Each row comes from the steps of one path. Every step used is in the known rows, and no mark comes twice. Write the path behind each row, first mark first.
In the rows, zero is written as 128.
Known rows:
b, e, d, u, r: [ 98 114 115 140 113  82 111 115 141 109 190 112 123 125 124 116 117 117
 128 122 151  93 152 106 114 113 133 140 123 130 148 144 145  69 110 132
 109 122 169 165 136 139 142 108 122 190 149 141 126 135 132 140 119 113
  65 143 115 158 117 147 147 164 136 118  98 140 130 136 143]
e, d, u, r, b: [102 128 118 133 111  85 110 139 141 129 209 132 110 125 144 120 138 124
 159 137 123  78 145 113 128 117 129 147 125 112 135 143 144  75 129 155
 108 116 161 151 146 132 126 114 116 191 166 127 122 125 140 137 122 122
  75 112 109 164 117 118 151 127 137 112 150 123 122 136 144]
f, l, e: [109 123 125 132 134 127 114 114 141 114 163 143 144 120 108 113 121 101
 192 140 109 127 117 132 112 128 128 132 134 110 140 102 128 133 148 140
 112 135 138 142 104 139 127 154 122 146 124 123 119 127 133 126 127 113
 121 127 133 135 123 138 148 136 117 129 110 120 138 141 139]
b, f, l: [113 132 131 121 144 126 134 124 126 104 141 163 151 122 184 124 127 127
 191 165 132 104 112 128 108 114 132 154 128 109 129 144 113 124 156 141
 123 118 129 149 121 131 139 135 134 136 117 114 132 121 127 121 162 115
 120 117 126 129 142 144 117 111 119 133  99 120 129 125 141]
g, d, e: [ 91 128 123 135 123 127 105 119 134 117 143 135 127 128 166 130  89 141
 169 134 160 123 190 139 114 139 125 124 124 135 127 107 153  85 134 122
 121 122 122 125 137 121 107 129 143 145 133 145 137 127 118 126 106 124
 105 118 169 167 162  98 144 130 130 130 128 127 128 129 133]
l, e, b: [129 122 130 135 125 123 120 134 134 137 133 123 128 139  87 114 127 122
 160 120 104 125 127 131 125 123 148 135 135 129 145  65 127 141 138 126
 126 122 132 130 127 139 117 145 124 149 114 135 120 157 133 109  99 124
 111 115 133 139 120 140 139 134 125 125  81 124 119 129 132]
l, e, d: [130 105 128 125 120 132 109 111 138 118 176 118 133 129  89 118 115 126
 142 137 104 133 158 115 125 129 131 154 135 122 142 107 149  77 133 128
 117 122 156 131 138 135 124 142 133 152 131 144 119 159 111 148 112 130
 130 127 133 143 121 122 141 167 122 124 108 124 127 133 133]
d, u, r, b, e: [107 119 121 134 138  69 125 140 145 126 166 119 124 121 104 119 152 113
 152 111 145  77 110 129 133 117 129 125 107 134 143 132 120 126 114 160
 112 120 148 166 131 145 133 100 120 183 159 133 139  93 146 118 100 100
  73 105 124 162 125 122 157 121 139 117 161 135 140 137 145]
d, e, b, f, l, m: [ 96 137 134 143 137 106 125 142 129 108 109 179 155 139 240 114 133 109
 227 146 151 110 114 145  99 117 158 158 113 116 122  88 115 106 152 131
 110 112  86 154 109 130 132 131 147 153  95 131 127 148 123 105 127  88
  62 112 127 142 173 135 124 136 130 138  50 119 101 126 152]
e, l, m: [122 126 129 165 135 128 118 133 127 125 136 149 133 139 179 127 145 115
 118 118 104 130 102 133 123 125 141 150 114 122 117 143 138 136 114 113
 124 132 100 134 130 131 145 112 124 135 117 115 127 119 110 134 129 113
  97 144 119 122 141 115 119 164 141 135 169 121 108 127 130]
m, l, e, d, g, c: [220 113 124 121 124 137 103  89 146 115 166 158 129 121  74 113 148 190
 138 148 113 119 169 118 126 131 140 134 121 127 120  70 145  81 153 122
 116 135 169 133 129 129 136 134 135 147 136 111 106 173 113 128 119 141
 119 147 131 125 120  90 152 173 115 126 123 130  92 134 149]
f, l, e, d: [104 107 124 135 119 125 102 112 139 107 184 154 146 124 119 110 114  99
 209 144 102 129 145 119 103 128 127 159 138 106 146 102 149  92 136 145
  97 130 161 147 111 139 132 156 122 158 125 132 118 162 117 144 142 119
 115 146 119 148 126 125 141 164 114 130  98 107 121 130 140]
d, f, l, m: [ 99 127 135 153 129 130 135 123 108 105 125 166 150 122 176 112 131 114
 186 133 109 129 127 157 114 137 139 146 140  92 122 140 123 112 117 145
 101 125 109 156 113 134 143  95 146 135 140 119 131 135 130 127 145 127
 127 135 125 127 159 137 118 155 130 135 107 122 115 116 138]
f, l: [110 127 129 128 134 134 116 129 137 123 137 158 157 120 151 127 115 102
 185 132 134 122 118 131 120 130 127 145 140 101 130 132 125 131 134 138
 116 135 125 143 110 130 133 135 125 131 131 114 129 128 141 121 154 121
  97 133 124 129 134 120 120 125 121 133 108 119 133 132 134]
f, l, m: [ 99 127 128 148 139 116 113 125 127 119 116 162 160 128 188 127 132 107
 205 135 118 132 117 140 125 125 133 141 113 104 123 119 125 130 127 131
 112 139 102 142 109 132 151 108 126 134 132 124 124 136 124 128 142 124
 111 144 134 127 138 123 123 156 133 133 111 118 122 118 139]
e, b, f: [120 141 136 124 127 128 136 145 124 119 101 139 123 130 155 131 131 155
 130 141 122 106 137 124 112 110 147 154 125 120 128 100 118 123 146 126
 146 107 126 139 140 130 129 134 138 132 103 126 135 149 119 112 118 110
 114  97 121 133 142 153 123 120 124 128  60 127 107 112 132]
m, l, e, b: [181 116 128 130 125 125 118 108 140 136  92 142 133 137  84 112 133  92
 128 131 106 115 106 129 119 116 144 129 138 117 140  65 130 140 150 110
 113 129 151 142 126 133 118 138 132 148 136 137 119 169 123 109  86 109
 136 118 116 140 130 140 148 125 122 128  59 118 116 126 148]
m, l, e, b, r, u: [159 120 116 127 112 114 126 110 151 157 127 135 132 128  91 111 116 127
 114 157  83 127 109 125 123 116 148 126 135  97 137  86 132 142 162 106
 114 113 150 106 136 139 113 128 125  98 131 154 126 146 150 106 101 131
  95  77 135 148 134 110 148 132 141 121  29  99 108 143 155]
d, u, r, b, e, l, f: [ 92 123 131 145 133  73 125 137 145 106 227 143 115 125 155  88 174 115
 129  89 156  65 109 122 125 123 146 166 134 123 136 155 111 119  90 155
  97 122 141 176 141 146 128  76 122 202 145 110 138  75 130 114 143  91
   4 123 116 156 125 117 158 123 127 119 184 131 122 131 131]
r, b, f, l: [107 134 137 113 144 128 139 141 126 103 139 177 135 117 169 121 162 144
 203 160 130  89 120 136 121 115 125 161 125 106 126 142 110 124 150 153
 119 104 122 156 135 133 148 132 129 141 129 103 138 108 119 115 144  83
 119  88 118 138 149 109 121  89 116 131 154 120 133 130 141]
g, d: [109 122 123 131 122 137 113 134 125 127 131 127 144 134 135 138 101 162
 158 129 128 130 189 130 122 139 127 122 134 127 131 124 146 111 131 124
 128 124 136 126 142 127 130 130 129 131 131 142 135 126 125 132 115 144
 130 125 161 156 146 124 134 128 130 127 124 132 124 127 131]
e, b, r: [117 140 131 125 118 108 122 145 132 139 111 129 112 135 117 134 127 156
 154 144 117 134 104 126 130 124 141 136 136 130 129 100 126 131 136 123
 126 111 151 102 146 130 127 127 133 131 106 133 126 129 128 110 133 144
  89  94 124 130 127 146 130 135 139 120  53 111 111 131 132]
f, l, e, d, g: [102 119 118 136 120 122 107 100 150 111 195 161 149 115 104 118 130 164
 201 142 109 118 129 110  95 136 128 170 118  90 132 115 147  86 138 143
 117 138 160 155 115 136 132 149 130 151 140 132 121 167 108 127 152 146
  95 135 137 143 118 117 145 163 112 132  93 116 117 139 140]
d, u, r, b, f, l: [ 88 138 123 132 140  87 123 140 132 108 188 167 125 116 185 110 150 132
 190 159 130  55 105 129 118 104 132 145 112  98 130 158 114 123 159 163
 119 113 131 161 127 139 133 122 117 183 141 106 139  86 145 115 149 106
  86  83 113 152 130 134 134 107 127 121 136 124 137 137 155]
r, b, f, l, e, d, u: [ 91 113 124 129 126 123 126 114 140  88 235 167 144 118 141 108 166 117
 203 173 108  93 149 116 112 111 133 184 126  82 144 120 126  65 167 159
 112 105 155 154 135 147 125 141 121 182 143 126 123 143 114 126 120 115
  76  95 110 157 144 176 150 136 110 131 143 118 124 137 148]
f, l, e, d, u: [100 111 113 143 108 119 120 102 150 113 235 156 153 118 117 110 127  88
 200 144 101 126 143 106 112 127 130 160 136  88 143 114 143  64 142 137
  95 137 157 144 108 143 122 146 107 170 138 140 111 159 128 135 133 141
  64 146 115 152 125 174 155 178 113 138  99 118 132 143 144]
u, r, b, f, l, m: [ 90 131 136 132 146  85 123 141 120  93 112 169 144 123 219 111 140 144
 216 170 105  65  97 143 114 102 139 140 101 112 123 149 113 148 153 154
 122 113 102 171 130 134 156 112 129 172 138 105 130  85 128 126 133  95
 127  86 119 140 137  69 111 143 138 116 145 114 119 123 155]
m, l: [176 125 127 123 126 128 123 106 127 132 102 146 127 128 131 116 137 108
 108 141 124 121 113 131 130 119 127 126 131 110 122 130 125 142 145 107
 104 133 136 139 128 122 133 111 131 127 140 119 119 140 130 124 111 128
 125 140 119 130 132 108 127 124 124 124 112 123 126 124 147]
m, l, f: [178 129 130 135 124 133 133  95 124 127 114 148 129 125 167  94 131 115
  98 128 132 110 139 128 128 135 138 133 145 105 112 119 105 122 123 111
 104 135 131 147 136 124 126  90 130 135 149 111 122 136 126 116 126 123
 123 129 110 127 134 137 129 133 120 125 110 120 117 117 136]
u, r, b, e, l: [106 118 131 141 139  81 108 151 140 115 158 139 133 127 123 117 144 114
 155 110 135  76  76 141 124 119 138 154 116 144 140 172 140 159  95 152
 118 119 149 175 138 138 139 117 133 168 127 109 136  75 119 125 131  71
  83 107 128 145 118  44 140 112 136 117 190 122 118 138 135]

Which path is each row?
[103 134 123 127 111 109 137 143 147 159 151 129 139 130 140 131 108 166
 148 133 112 138 114 118 117 132 145 132 133 114 139 105 136 131 136 126
 140 106 140  94 137 135 122 127 128  87 117 152 134 137 145 109 132 139
  80  87 135 140 132 131 134 114 150 124  42 104 113 146 139]
e, b, r, u
[117 123 140 143 139  82 115 141 131 104 179 147 124 129 157  93 149 120
 140 103 143  69 101 139 119 119 141 167 132 146 132 161 115 153  79 148
 119 119 138 179 141 139 144  92 126 180 132  97 140  72 122 117 142  71
  64 106 131 141 121  58 149 107 128 116 185 123 104 126 122]
u, r, b, e, l, f
[126 136 130 154 126 117 125 120 130 121 212 151 121 131 212  95 136 107
 114 109 175 113 128 139 104 134 144 163 138 123 120 141 122 104 110 121
 108 133 115 132 120 121 115 113 142 153 121 118 130 103 108 118 145  94
  41 138 132 138 141  93 144 119 113 134 157 117 118 133 124]
d, e, l, f
[100 125 124 131 126 120 122 101 142  92 199 170 149 119 137 114 131 196
 195 165  96 100 135 113  84 123 132 175 123  99 138 123 140  94 162 138
 128 119 151 152 122 139 148 160 137 155 119 125 118 154 102 122 133 134
  94 113 134 146 126 132 138 154 111 134  93 113 105 135 145]
b, f, l, e, d, g
[ 66 134 116 128 126  94 109 138 129 107 194 173 122 120 195 122 116 171
 234 164 126  58 154 126 117 116 128 137 112 102 133 151 123 106 162 157
 117 106 140 159 147 140 138 122 113 180 151 123 144  84 145 117 131 116
  92  75 145 179 139 134 133 104 129 118 134 126 136 135 156]
g, d, u, r, b, f, l
[106 127 133 115 133 123 124 115 144  85 201 175 138 116 118 118 154 195
 215 175 108  82 136 120  96 124 131 190 107  95 139 114 134  80 161 161
 121 106 149 162 135 138 146 156 139 166 133 123 121 152 107 118 123 124
 118  86 139 155 141  92 139 139 114 128 138 113 106 131 147]
r, b, f, l, e, d, g
[114 125 122 140 114 111 135 134 151 144 157 115 136 130  85 113 109 155
 147 141  80 141 120 117 118 123 144 119 131 103 147  83 133 128 151 127
 142 103 145  96 133 145 115 151 128  94 108 162 133 139 140 107 108 133
  79  71 134 139 131 139 160 126 142 121  48 107 110 146 131]
l, e, b, r, u
[172 125 131 126 128 132 128 108 127 118  97 150 137 137 107 109 135 118
 117 162  92 100 110 128 118 107 154 147 147 114 130  84 111 129 176 111
 119 113 134 145 135 137 130 123 136 145 117 130 122 163 125 108  79 115
 117  92 123 139 146 143 137 127 117 124  62 118 115 113 159]
m, l, e, b, f
[102 111 133 144 127 129 122 121 137  97 173 152 162 112 115 116 119 101
 192 116 145 123 137 145  94 149 131 182 167 110 139 141 140  66  93 153
  97 118 168 181 121 135 145  98 152 148 157 116 124 150 117 139 164 112
 106 141 124 141 154 112 135 140 118 134  84 120 121 131 135]
b, e, d, f, l
[120 106 138 149 124 138 135 120 123 105 158 123 133 125 100 115 124 134
 134 119 150 127 157 144 103 141 132 182 168 138 137 139 151  55  90 145
 108 110 169 164 141 137 123  93 161 148 144 129 124 151 107 141 127  99
 129 133 129 140 154 132 138 148 125 137 105 132 118 123 132]
b, e, d, f
[123 112 130 165 152 115 122 130 138 113 126 135 159 135 152 126 157 108
 128  93 141 130  97 144 114 125 139 157 117 128 134 153 140 126  94 117
 115 130 115 157 126 140 159 104 135 147 104 128 136 116 106 127 125  90
  57 154 136 128 146 111 136 167 133 137 164 132 106 127 128]
b, e, l, m
[ 97 108 140 153 126 121 124 118 128  92 146 153 164 122 158 121 123 103
 200 120 148 131 126 146  98 140 137 178 152 116 130 135 145  58  86 150
 101 120 131 183 126 140 154  82 154 154 141 121 129 166 115 143 144 105
  95 154 130 140 168 125 127 179 126 139  91 123 108 125 140]
b, e, d, f, l, m
[ 89 132 134 117 146  93 123 143 121  97 133 172 131 114 181 114 138 147
 223 172 118  59  86 136 111 101 127 140 113 112 131 151 111 140 154 164
 128 111 122 163 133 133 146 130 132 170 129 104 133  76 141 114 145  99
 123  75 120 142 130  73 118  90 126 114 133 117 127 131 153]
u, r, b, f, l
[ 78 119 130 137 124 139 121 111 119 113 175 152 150 114 103 110  94 144
 204 136  97 124 184 150 100 152 128 143 157  98 138 123 147 104 138 145
 105 127 153 148 127 139 126 128 144 157 136 133 135 117 136 127 137 126
 136 114 152 150 155 130 139 136 114 132  92 122 127 121 136]
g, d, f, l, e
[ 95 120 136 117 129  94 107 130 131  91 183 161 134 121 147 102 131 133
 231 179  89  60 117 129 106 105 126 167 124 101 146 126 142 101 165 167
 116 101 158 171 136 142 139 149 133 197 137 121 125 117 124 134 128  98
 118  76 127 153 129  84 135 137 118 113 119 105 118 134 155]
u, r, b, f, l, e, d
[102 119 134 134 116 140 123 126 118 107 176 166 149 118 152 114 113 117
 188 140 121 122 141 142  93 138 128 174 175 106 124 143 143  70 111 148
 105 127 157 159 126 123 127 122 144 145 146 113 123 154 125 142 161 124
 125 141 117 138 149 119 125 129 120 137  90 108 118 130 136]
e, d, f, l
[102 134 121 122 127  85 131 125 135 128 178 131 104 122 133 117 156 126
 149 134 118  78 118 129 136 115 139 126 103 121 133 155 118 118 139 157
 118 121 136 145 141 138 116 104 113 171 152 125 131  93 150 120 108 121
  90 101 107 152 109 120 142 109 136 113 160 133 140 139 143]
d, u, r, b
[115 136 132 119 127  90 122 145 129 125 123 126 118 126 129 119 143 136
 169 132 127  83 108 136 139 116 126 119 112 137 135 151 126 141 134 149
 126 122 132 149 142 132 132 128 129 169 148 115 134  87 142 128 120 109
 137  94 127 142 105  51 131 109 136 110 159 119 124 133 141]
u, r, b
[ 87 131 124 128 128 102 124 138 122 103 174 135 111 126 161 127 123 182
 165 161 120  63 174 117 130 114 135 126 111 122 131 158 139 104 150 143
 125 103 147 144 163 138 128 105 119 187 129 130 136  83 136 122 107 123
 105  70 143 186 140 139 143 112 133 115 147 136 127 127 155]
g, d, u, r, b, f
[134 120 135 123 148 124 136 151 144 120 131 122 139 126  92 126 156 128
 148 104 153 113 115 138 129 134 128 152 120 139 138 130 121 128 106 151
 121 114 140 157 140 141 135 108 137 143 150 118 132 123 118 124 103  81
 114 106 131 139 145  89 148 108 129 126 174 133 125 133 134]
r, b, e
[ 95 131 126 147 117 119 137 138 141 148 195 156 151 115 106  94 108 159
 181 144  84 130 103 142  97 146 150 150 154  86 142  98 123 129 145 151
 107 105 147 113 113 146 116 128 138 104 119 145 131 138 155 101 150 135
  70  69 128 143 145 128 149 124 131 128  13  94 113 146 140]
d, f, l, e, b, r, u
[ 91 113 119 145 115 130 128 108 142  93 236 162 149 119 149 105 133 105
 181 168 111 107 160 106 102 115 135 178 142  84 139 118 139  66 170 141
 108 118 159 145 127 144 130 137 123 173 124 137 124 156 123 134 134 130
  76 123 118 158 138 189 144 170 109 136  89 124 126 138 147]
b, f, l, e, d, u
[123 108 135 143 112 136 135 113 125 109 194 129 121 124  89 104 131 136
 130 143  91 129 153 139 111 137 133 164 156 115 147 116 152  63 125 140
 104 120 164 139 133 135 115 130 151 156 135 139 121 160 110 142 116 139
 139 126 139 135 142 142 145 159 114 133 112 122 113 128 131]
l, e, d, f
[ 68 139 131 134 136 121 113 138 133 110 132 185 156 130 209 127  72 141
 233 152 162 100 145 140  89 123 142 152 134 123 126  72 135  85 158 129
 122 107 117 143 133 128 116 147 148 158 104 135 139 144 125 104 132 106
  85  95 165 169 170 114 138 112 122 138  45 116 118 125 147]
g, d, e, b, f, l
[ 83 134 125 141 139  78 126 128 125 105 162 177 130 122 214 108 158 125
 199 163 115  61 111 133 123  96 142 128  91  89 126 149 110 113 150 155
 112 110 101 162 126 139 148  94 117 184 141 111 131  89 141 118 125 117
  89  86 107 150 137 144 126 141 141 119 135 124 125 127 163]
d, u, r, b, f, l, m
[ 98 125 134 116 135  88 118 132 124 101 161 163 140 119 138  98 142 128
 211 175  93  57 102 137 114 100 132 143 114 104 143 135 118 159 171 167
 119 110 131 160 124 143 137 134 127 182 126 111 133  81 142 121 128  95
 132  65 125 144 127  81 135 110 120 110 134 109 125 135 148]
u, r, b, f, l, e
[125 108 132 137 121 118 116 123 140 110 148 117 147 124 112 132 117 114
 148 122 152 129 145 118 121 128 127 160 144 138 139 122 152  72  98 136
 115 118 158 156 136 137 142 114 139 136 144 139 128 162 109 142 124 117
  94 148 132 141 138 126 141 153 129 131 116 131 118 133 131]
b, e, d
[125 130 135 128 116 103 129 127 143 143 130 119 120 137  78 114 117 129
 154 142  87 129 124 122 133 128 146 138 133 132 139  75 127 138 150 126
 126 109 148 101 132 140 118 145 129 143  98 144 127 138 133 107 106 135
 111  80 135 132 130 167 142 138 133 123  54 108 111 130 135]
l, e, b, r
